What can hang from each mark:
Q: A F
F: Q
A: Q X Y
V: X
X: A V
G: M
Y: A E
M: F G

Every row comes from one small tree of marks. The marks that hang from a mark follow it in brackets, in alphabetical order. Every link used is in the known rows. Which tree was each row made from?
Known rows:
F(Q(A)): [-0.16  0.13  0.12  0.03 -0.04  0.03 -0.01  0.06  0.20 -0.08  0.05 -0.05
  0.25 -0.02  0.00  0.51  0.03  0.03  0.05 -0.02 -0.35  0.30  0.12 -0.16
 -0.13]
Y(A E): [-0.09  0.02 -0.07  0.17 -0.01  0.14  0.07  0.04  0.30 -0.14 -0.28  0.09
  0.01 -0.03  0.04  0.07  0.06  0.00  0.03 -0.22  0.26  0.21 -0.06  0.05
  0.35]
V(X(A(Q))): [ 0.35  0.03  0.09  0.11  0.07 -0.08  0.06  0.03 -0.38  0.38 -0.03  0.12
 -0.02  0.10  0.04  0.11 -0.04  0.01  0.06  0.28  0.02 -0.07 -0.06 -0.04
 -0.16]
M(G): [ 0.13 -0.04  0.07 -0.02  0.07 -0.29  0.00 -0.03 -0.01  0.06  0.14 -0.12
  0.14 -0.06  0.09  0.10 -0.11  0.14  0.11  0.00  0.02 -0.01  0.11  0.13
  0.14]
Y(A(Q X)): [ 0.20  0.02  0.20  0.34  0.12  0.11 -0.05  0.03 -0.21 -0.03  0.00 -0.16
  0.13  0.00  0.10 -0.07 -0.11  0.15 -0.02  0.02  0.13  0.11  0.34 -0.06
  0.57]
Y(A(Q(F) X(V))): [ 0.19 -0.03  0.14  0.39  0.14  0.18 -0.04 -0.04  0.01  0.00  0.00 -0.16
  0.04 -0.05  0.02 -0.04 -0.15  0.11  0.04  0.05  0.22  0.13  0.25 -0.07
  0.53]
V(X(A)): [ 0.21  0.04 -0.03  0.02  0.04 -0.06  0.09  0.01 -0.24  0.40 -0.08  0.15
 -0.01  0.06  0.00  0.09 -0.01 -0.04  0.07  0.14 -0.01 -0.05 -0.12 -0.03
 -0.18]
G(M): [-0.01 -0.07 -0.12  0.00 -0.06  0.17  0.06 -0.08  0.41 -0.07 -0.08 -0.22
  0.02  0.02  0.11 -0.04 -0.03  0.12 -0.11 -0.04  0.13  0.14  0.17  0.01
  0.02]
F(Q(A(X))): [-0.01  0.11  0.08  0.09  0.06  0.03 -0.03  0.07  0.22 -0.09  0.10 -0.14
  0.27 -0.03  0.03  0.43  0.03  0.01  0.06 -0.02 -0.45  0.30  0.22 -0.20
 -0.07]
V(X): [ 0.24 -0.04 -0.04  0.00  0.04 -0.13  0.07 -0.03 -0.27  0.03  0.00  0.07
 -0.05  0.08 -0.07  0.13  0.02 -0.10 -0.01  0.11 -0.05 -0.03 -0.08  0.00
 -0.08]
V(X(A(Q Y(E)))): [ 0.29 -0.05  0.00  0.22  0.07 -0.16  0.11  0.01 -0.09  0.26 -0.12  0.14
 -0.05  0.13  0.03  0.12  0.06 -0.08 -0.04  0.40 -0.05 -0.09 -0.14 -0.04
 -0.27]
M(F(Q(A)) G): [ 0.06  0.12  0.15 -0.19  0.14 -0.38 -0.25  0.00  0.29  0.01  0.11 -0.18
  0.18 -0.11  0.08  0.78 -0.07  0.27  0.15  0.27 -0.12  0.25  0.19  0.05
 -0.01]
V(X(A(Q(F)))): [ 0.34  0.02  0.02  0.14  0.09 -0.05  0.02  0.00 -0.28  0.35 -0.05  0.11
 -0.03  0.07  0.00  0.12 -0.07  0.04  0.08  0.31  0.03 -0.02 -0.08 -0.04
 -0.18]
X(A(Q) V): [ 0.12  0.02  0.24  0.18  0.01  0.16  0.13  0.01  0.05  0.57 -0.02  0.09
 -0.10  0.03  0.13  0.01 -0.09  0.02  0.15  0.17  0.25 -0.13 -0.08 -0.04
 -0.16]
M(F(Q(A(X))) G): [ 0.16  0.12  0.13 -0.15  0.21 -0.38 -0.26  0.01  0.29  0.01  0.13 -0.24
  0.19 -0.12  0.10  0.72 -0.07  0.27  0.15  0.27 -0.18  0.24  0.25  0.02
  0.03]
A(Q): [ 0.30 -0.04  0.23  0.19  0.06 -0.01 -0.05  0.02 -0.28 -0.07  0.10 -0.06
 -0.03  0.08  0.09  0.04 -0.04  0.10 -0.02  0.26  0.05 -0.04  0.13  0.00
  0.03]
Q(A(Y) F): [-0.44 -0.05 -0.33  0.21  0.01 -0.18 -0.03 -0.06  0.45 -0.01 -0.07 -0.15
  0.15 -0.08 -0.20  0.13 -0.15  0.04  0.03  0.16 -0.32  0.23  0.09 -0.11
 -0.07]
G(M(F(Q(A(X))))): [ 0.06  0.04 -0.10 -0.05  0.05  0.10 -0.12 -0.05  0.62 -0.09 -0.07 -0.32
  0.06 -0.03  0.11  0.39  0.01  0.20 -0.08  0.16 -0.04  0.30  0.28 -0.08
 -0.04]
X(A(Y)): [-0.20  0.03 -0.04  0.15 -0.03 -0.04  0.05  0.02  0.31  0.46 -0.16  0.09
  0.09  0.01  0.05 -0.08  0.02  0.01 -0.05  0.22 -0.06 -0.08 -0.11 -0.08
 -0.25]
Y(A(Q X(V)) E): [ 0.30 -0.05  0.08  0.41  0.15  0.17  0.10  0.04  0.20 -0.13 -0.13 -0.05
 -0.05  0.00  0.12  0.02  0.04 -0.02  0.06 -0.03  0.23  0.12  0.11 -0.01
  0.44]
V(X(A(Q Y))): [ 0.26 -0.03  0.06  0.20  0.05 -0.16  0.09  0.00 -0.19  0.33 -0.07  0.11
  0.00  0.13  0.01  0.09  0.01 -0.04 -0.05  0.41 -0.06 -0.10 -0.08 -0.05
 -0.24]
Y(E): [ 0.11 -0.04 -0.15  0.06  0.05  0.02  0.07  0.05  0.31 -0.16 -0.16  0.09
 -0.11  0.00  0.04  0.07  0.14 -0.09  0.04 -0.03  0.03  0.06 -0.19  0.04
 -0.12]

Which tree is each row?
[ 0.58 -0.07  0.04  0.41  0.29  0.04 -0.16  0.00 -0.10 -0.10  0.16 -0.24
 -0.01 -0.02  0.06 -0.08 -0.10  0.13  0.05  0.35 -0.13  0.04  0.27 -0.11
  0.12]
A(Q(F) X)
[-0.13 -0.02 -0.30  0.20  0.15 -0.01 -0.01 -0.04  0.28  0.10  0.05 -0.21
  0.07 -0.14 -0.14  0.06 -0.23  0.02  0.22 -0.05 -0.26  0.23  0.19 -0.14
  0.10]
Q(A(X(V)) F)
[-0.06  0.05 -0.07 -0.11 -0.01  0.10 -0.12 -0.07  0.63 -0.10 -0.10 -0.27
  0.05 -0.01  0.08  0.43  0.00  0.20 -0.08  0.15  0.03  0.31  0.22 -0.04
 -0.08]
G(M(F(Q(A))))
[-0.38 -0.06 -0.42  0.24  0.03 -0.17  0.01 -0.04  0.60 -0.09 -0.15 -0.09
  0.09 -0.08 -0.19  0.18 -0.08 -0.01  0.04  0.15 -0.30  0.27 -0.01 -0.09
 -0.13]
Q(A(Y(E)) F)
[ 0.37 -0.22  0.13  0.52  0.19 -0.13  0.10 -0.07  0.22 -0.08  0.14 -0.22
 -0.05  0.10  0.07 -0.09  0.06 -0.15 -0.18  0.55 -0.19 -0.20  0.20 -0.13
 -0.01]
A(Q X(V) Y)
[ 0.13  0.08  0.09  0.21  0.07  0.12 -0.08  0.05 -0.02  0.46 -0.06  0.05
  0.04 -0.03  0.10 -0.01 -0.13  0.20  0.12  0.25  0.10  0.03 -0.01 -0.06
 -0.15]
X(A(Q(F)))
[-0.13  0.01 -0.15  0.11  0.09 -0.09  0.11  0.04  0.03  0.15  0.09 -0.18
  0.10 -0.03 -0.01  0.00 -0.14 -0.04  0.17 -0.17 -0.27  0.10  0.26 -0.11
  0.16]
Q(A(X(V)))
[-0.19 -0.08 -0.47  0.34  0.16 -0.17 -0.01 -0.02  0.61 -0.09 -0.09 -0.21
  0.12 -0.09 -0.15  0.07 -0.08 -0.04  0.07  0.15 -0.44  0.24  0.11 -0.16
 -0.04]
Q(A(X Y(E)) F)
[-0.24 -0.06 -0.39  0.32  0.15 -0.18 -0.05 -0.04  0.47 -0.01 -0.01 -0.26
  0.17 -0.10 -0.17  0.04 -0.15  0.02  0.04  0.17 -0.45  0.21  0.21 -0.18
  0.02]
Q(A(X Y) F)
[ 0.38 -0.23  0.01  0.58  0.24 -0.09  0.01 -0.11  0.40 -0.11  0.12 -0.24
 -0.07  0.03 -0.02 -0.07 -0.01 -0.09 -0.14  0.62 -0.19 -0.10  0.16 -0.14
 -0.04]
A(Q(F) X(V) Y)
[-0.01  0.00  0.07  0.21  0.06  0.16  0.06 -0.02  0.09  0.07 -0.05 -0.10
  0.07 -0.05  0.02 -0.08 -0.08  0.00  0.03 -0.20  0.17  0.10  0.20 -0.05
  0.52]
Y(A(X(V)))
[-0.22  0.06  0.03  0.13 -0.04 -0.04  0.04  0.04  0.49 -0.19 -0.02 -0.04
  0.23  0.01 -0.01  0.52  0.13 -0.06 -0.05  0.11 -0.43  0.28  0.04 -0.16
 -0.24]
F(Q(A(Y(E))))
[ 0.47 -0.19 -0.02  0.56  0.24 -0.17  0.04  0.02  0.31 -0.26  0.01 -0.18
 -0.03  0.11  0.12 -0.08  0.16 -0.10 -0.19  0.55 -0.28 -0.11  0.13 -0.11
 -0.08]
A(Q X Y(E))
[ 0.46 -0.23  0.03  0.56  0.22 -0.12  0.15 -0.04  0.44 -0.19  0.03 -0.15
 -0.13  0.10  0.10 -0.03  0.16 -0.21 -0.16  0.52 -0.18 -0.16  0.07 -0.10
 -0.09]
A(Q X(V) Y(E))
[ 0.05  0.03 -0.03 -0.11  0.00  0.15 -0.14 -0.08  0.67 -0.12 -0.10 -0.24
  0.01 -0.01  0.11  0.40  0.05  0.19 -0.13  0.21  0.11  0.25  0.16 -0.03
 -0.09]
G(M(F(Q)))
[-0.19 -0.09 -0.26  0.27  0.09 -0.21  0.19  0.01  0.42  0.01 -0.04 -0.16
  0.07  0.01 -0.03  0.03  0.00 -0.17  0.02  0.03 -0.36  0.08  0.15 -0.12
 -0.01]
Q(A(X(V) Y(E)))
[-0.40 -0.04 -0.24  0.14 -0.03 -0.24  0.13  0.03  0.32 -0.05 -0.10 -0.07
  0.12  0.04 -0.06  0.13  0.01 -0.08 -0.01  0.03 -0.30  0.13  0.06 -0.06
 -0.07]
Q(A(Y(E)))
[ 0.25 -0.05 -0.01  0.23  0.08 -0.14  0.04 -0.03 -0.09  0.31 -0.08  0.10
 -0.01  0.09 -0.03  0.11 -0.02 -0.01 -0.04  0.46 -0.06 -0.07 -0.10 -0.07
 -0.24]
V(X(A(Q(F) Y)))
[ 0.04 -0.08  0.12  0.33  0.00  0.04  0.21 -0.02  0.44  0.44 -0.13  0.12
 -0.13  0.07  0.11  0.04  0.05 -0.11  0.01  0.36  0.15 -0.17 -0.19 -0.05
 -0.32]
X(A(Q Y(E)) V)
[-0.12  0.01 -0.09 -0.06 -0.02  0.05 -0.10 -0.09  0.74 -0.12 -0.12 -0.29
  0.07  0.01  0.07  0.43  0.04  0.17 -0.17  0.25 -0.03  0.29  0.21 -0.06
 -0.13]
G(M(F(Q(A(Y)))))
[-0.02 -0.07  0.11  0.34  0.02  0.07  0.11 -0.07  0.43  0.50 -0.07  0.06
 -0.08  0.01  0.02  0.03 -0.06 -0.03  0.01  0.43  0.14 -0.13 -0.14 -0.08
 -0.28]
X(A(Q(F) Y) V)
[-0.07  0.17  0.06 -0.16  0.07 -0.08 -0.26  0.03  0.32 -0.04 -0.04 -0.06
  0.03 -0.05 -0.02  0.69  0.05  0.13  0.04  0.28 -0.14  0.26  0.08 -0.08
 -0.12]
M(F(Q(A)))
[-0.11  0.06  0.04  0.18  0.04 -0.04  0.01  0.04  0.39 -0.13  0.07 -0.15
  0.29 -0.01  0.01  0.41  0.08 -0.05 -0.05  0.13 -0.52  0.25  0.18 -0.22
 -0.14]
F(Q(A(X Y)))
[-0.12  0.04  0.07  0.18  0.03 -0.02  0.06  0.01  0.45 -0.09  0.08 -0.14
  0.24 -0.01 -0.01  0.44  0.07 -0.08 -0.03  0.11 -0.47  0.24  0.16 -0.21
 -0.15]
F(Q(A(X(V) Y)))
[ 0.21  0.10  0.21 -0.19  0.16 -0.32 -0.28 -0.03  0.33 -0.03  0.10 -0.14
  0.10 -0.11  0.09  0.72  0.01  0.25  0.08  0.35 -0.02  0.16  0.09  0.08
 -0.03]
M(F(Q) G)
